Each row comes from the steps of one path. Every step used is in the known rows, and no mark comes twice. Write the path behind each row, first mark first.
In the rows, 128 means zero.
Known rows:
bozef > noror > givutud > divov: [ 81 138 134  95 145 189 108 135  95  96  92  99 125  85  31 101 174 154
 143  76 154 158  99 124 140 148 122 115 116 114]
divov > givutud: [155 137 127 137 132 124 136 125 170 110 134 132 131 126 131 131 134 145
 121 117 134 134 130 146 124 120 129  87 171 165]
rebeg > givutud > divov: [139 139 142  90 126 165 101 101 123  96 113  84 134 130  99 111 122 122
 137  42 133 159 100 118  99 110 140  90 127 155]
nole > givutud: [139 129 141 106 117 130 138  91 147 125 134 146 130 128 155 102 135 144
  97 129 176 134 161 135 159 154 136 155 170 150]
noror > bozef: [118 136 151 150 131 121 121 131 134 102 124 116 143 105 115 154 147 138
 129 112 167 146 122 113 148 125 137 137 144 135]
mafol > givutud: [ 87 145 120 127 162 139 120 130 141 140 117 132 116 116  92 136 129 132
 106 130 146 128 104 117 142 142 138 124 137 116]
bozef > noror > givutud: [ 83 126 136 133 147 189 118 144 117 105  97 116 125  71  50 111 160 146
 120 114 142 161 124 138 164 154 131 140 150 104]
bozef > noror > pavus > mafol > givutud: [107 180 148 139 200 179  91 148 121 153  76  98 129  37  59 124 160 181
  99 104 160 150  71 131 169 189 122 107 118  90]
vomo > noror: [103 129 135 119 142 156  99 144  89 104 124 144 138 137 128 108 129 121
 151 113 128 114 141 132 164 143 161 142 114 113]
rebeg > givutud > noror: [154 127 111  77 129 155 118  90 129  92  82 101 124 112 133  96 116 114
 139  61 159 154  90 114 121 121 124  75 141 153]
vomo > noror > givutud > divov: [ 88 160 144  73 155 209  86 127  68  70 105 110 122 119  88  93 137 130
 149  55 163 142 120 130 148 130 177 112 113 122]
bozef > noror > pavus > mafol > givutud > sabig: [116 188 146 128 196 167 122 131 116 122  45  99 108  65  56 112 170 178
 122  86 191 141  63 126 159 193  89 104  97 102]
gepu > givutud > sabig: [127 126 133  96 133  71 156  96 146  73  86 129  90 174  90 123 163 132
 135 143 213 113 126 107 119 148 110 129 107 121]
noror > pavus > mafol: [174 189 153 132 166 160 106 118 122 139 102  94 126  74 157 124 122 158
  98  92 153 149 101 140 136 139 129  96 120 127]
gepu > givutud: [115 121 134 106 137  82 126 114 150 104 115 128 108 144  97 130 155 137
 106 165 181 126 130 112 136 140 140 134 130 112]
rebeg > givutud: [136 130 147 129 126 161 114 110 146 104 118 103 137 119 120 116 108 112
 116  81 122 164 125 127 120 118 146 116 163 143]
divov > givutud > gepu: [182 167 147 137 107 109 124  81 160  91 132 150 128 141 152 112 129 120
  97 128 125 144  93 136 114 111 119  74 148 188]
vomo > noror > pavus > mafol: [148 192 163 123 180 185  77 137  87 115  98 108 136  85 157 103 123 154
 122  83 154 134 113 143 170 154 161 110 106 114]
noror > givutud > divov: [111 156 135  84 142 183 110 110 108  92 107  93 112 108  89 116 137 135
 125  69 162 160 107 123 116 118 143  98 128 139]
rebeg > givutud > nole: [145 163 135  99 102 144  81 118 129  98 135 114 135 140 113 104 125 109
 114  75 152 182  94 151 126 114 130  85 111 140]
sabig > givutud: [167 152 142 149 137 142 144 121 139 150 131 119 114 147 106 158 120 126
 132 110 111 128 118 152 135 136 166 125 138 159]
divov > givutud > rebeg: [152 126 106  96 140 128 124 110 154  96 118 123 134 133 128 108 138 169
 156 102 152 135  91 145 111 122 102  67 153 169]
sabig > givutud > noror > pavus: [171 176 130 102 155 174 148  90 134 131  85  85  91 102 123 139 139 143
 145  45 151 130  58 138 142 139 136  69 117 169]
rebeg > givutud > mafol > pavus: [141 166 123  80 140 154 126  95 144  97 139  75 106  77  91 106 104  98
 107  48 161 153  67  83 122 113 128  88 144 151]
bozef > noror > pavus > mafol > givutud > nole: [114 217 135 107 175 162  61 154 104 147  92 110 131  56  52 112 171 178
  96  99 191 166  38 161 173 181 100  79  71  91]
nole > givutud > mafol: [159 143 115  58 109 125 144  66 131 103 129 139 121 102 149  97 127 136
 102 126 213 126 120 123 147 140 133 131 158 168]
bozef > noror > pavus > mafol: [146 172 155 139 169 168 102 144 108 141  82  93 137  48  95 115 157 179
 115 103 144 147  91 144 158 173 109 114 109 104]

Write each row's path:
[ 87 160 116  84 159 183 129 131 113  97 117  88  95  30  22 100 152 129
 112  79 183 157  64  88 166 147 108 111 133 109] : bozef > noror > givutud > mafol > pavus
[187 161 112 101 132 137 150  93 125 126 125 113 108 115 104 151 113 117
 139 107 148 117  74 139 125 125 160 100 126 180] : sabig > givutud > mafol
[131 162 105  77 142 118 139 113 124 121 153 101  98  90 100 121 119 112
 121  95 166 122  71  85 127 121 110 102 111 135] : givutud > mafol > pavus
[134 120 122  62 123 131 129  78 129 114 118 137 137 137 144  78 142 169
 127 110 196 138 120 134 143 150 110 135 151 154] : nole > givutud > rebeg
[148 134 147 122 123 148 146  96 141  77  88 109 115 146 110 104 122 107
 141  61 157 156 118 120 110 127 119 111 137 158] : rebeg > givutud > sabig
[110 111 113  62 146  86 116 101 130  89  98 122 112 150  93 112 160 159
 140 148 199 127  94 114 122 139 116 113 111 117] : gepu > givutud > rebeg
[161 235 167 128 175 151  90  81 129 126  88 109 115  79 140 116 120 137
  55 110 158 157  40 118 136 145 131  76 107 138] : noror > pavus > mafol > givutud > gepu
[ 85 135  96  81 170 141 108 121 123 123 102 123 123 125  84 117 136 156
 142 116 165 133  67 117 128 140 114 101 117 117] : mafol > givutud > rebeg
[161 172 101  88 144 118 149 105 168 103 155 105 101  84 104 122 124 129
 116  84 173 129  70 101 122 114 105  65 154 174] : divov > givutud > mafol > pavus
[118 129 126  63 137  83 114 104 125  96 110 110 107 158  73 125 166 144
 130 126 194 122 112 107 109 131 131 112 100 119] : gepu > givutud > divov
[ 90 187 126  67 171 202 106 122  87  68 128 102  92  69  85  92 117 103
 115  59 191 140  82  91 174 130 161 111 132 121] : vomo > noror > givutud > mafol > pavus
[195 184 126  80 169 155 115  95 105 123  70  88 115  68 167 100 129 163
 123  76 187 143  67 130 135 141 104  59 102 136] : givutud > noror > pavus > mafol
[144 140 135  62 117 132 129  85 126 118 130 123 130 139 135  94 144 159
 117  90 188 133 138 126 129 149 133 134 139 158] : nole > givutud > divov
[187 149 108  96 141 137 152  96 119 136 103 121 104 138 117 135 125 131
 156  91 148 120  83 141 133 140 141  89 120 171] : sabig > givutud > noror
[135 115  97  51 143  81 131  93 127  87  82 127  97 141 109 109 160 139
 131 142 218 119  99 104 133 140 117 102 110 120] : gepu > givutud > noror
[ 94 164 103  77 183 167 119 103 133 120  74  97  92  70 105 117 145 149
 125  67 183 132  45 102 149 141 111  69 118 120] : mafol > givutud > noror > pavus
[149 138 131  72 121 123 142  73 134  85 103 131 136  93 149 105 157 165
 117  87 252 149 121 112 175 150 123 129 173 168] : nole > givutud > noror > bozef
[156 141 118  84 124 153 117  86 132  80 112 101 126  92 117 110 104  98
 120  81 159 155  81 116 113 105 143  91 150 164] : rebeg > givutud > mafol
[138 133 119  97 135 119 130 107 119  85  96 116 130  94 123 132 152 144
 151  90 204 144  86 106 146 126 115 102 125 144] : givutud > noror > bozef
[131 192 125  85 206 171  89 106 120 134  73  90 119  69 113 117 131 184
 110  83 186 152  38 127 132 152 116  71 110 119] : noror > pavus > mafol > givutud > rebeg
[120 181 129  97 115 160  95 124 113  94 129 123 112 115 104 109 137 126
 100 100 177 177  98 157 145 124 131  95 108 130] : noror > givutud > nole
[170 187 120  95 149 132 155 103 135 142 155  89  88 107  79 148 113 110
 122  79 151 119  57 106 136 130 147  98 120 168] : sabig > givutud > mafol > pavus
[143 163 119  53 128 124 153  76 141 119 157 117 102  88 126  91 124 130
  86  96 217 128 105  92 157 144 118 128 153 157] : nole > givutud > mafol > pavus
[ 96 177 108  94 136 119  87 136 122 134 135 143 116 134  82 129 140 130
 108 125 172 146  75 143 145 141 118  95  90 116] : mafol > givutud > nole
[120 157 108  55 152  77 138  97 143  94 140 101  77 107  70 127 146 119
  99 129 218 119  74  69 133 128 119 111 112 117] : gepu > givutud > mafol > pavus
[174 159 132 115 141 131 142  99 128 111  97 106 121 113 101 163 145 141
 154  71 189 140  77 125 153 137 152  97 136 177] : sabig > givutud > noror > bozef
[113 171 140 123 136 121 112  90 130 116 118 149 116 136 110 121 125 104
  86 141 137 136  70 106 132 133 131 106 115 136] : mafol > givutud > gepu
[233 212 138 100 177 168 129  85 115 145  72  80 100  84 146 127 119 164
 125  56 171 141  55 151 139 152 141  56 111 172] : sabig > givutud > noror > pavus > mafol
[133 212 163 136 177 162  81 106 114 131  72 119 125  50  81 104 158 154
  72 115 150 157  33 125 162 174 110  92 100 111] : bozef > noror > pavus > mafol > givutud > gepu
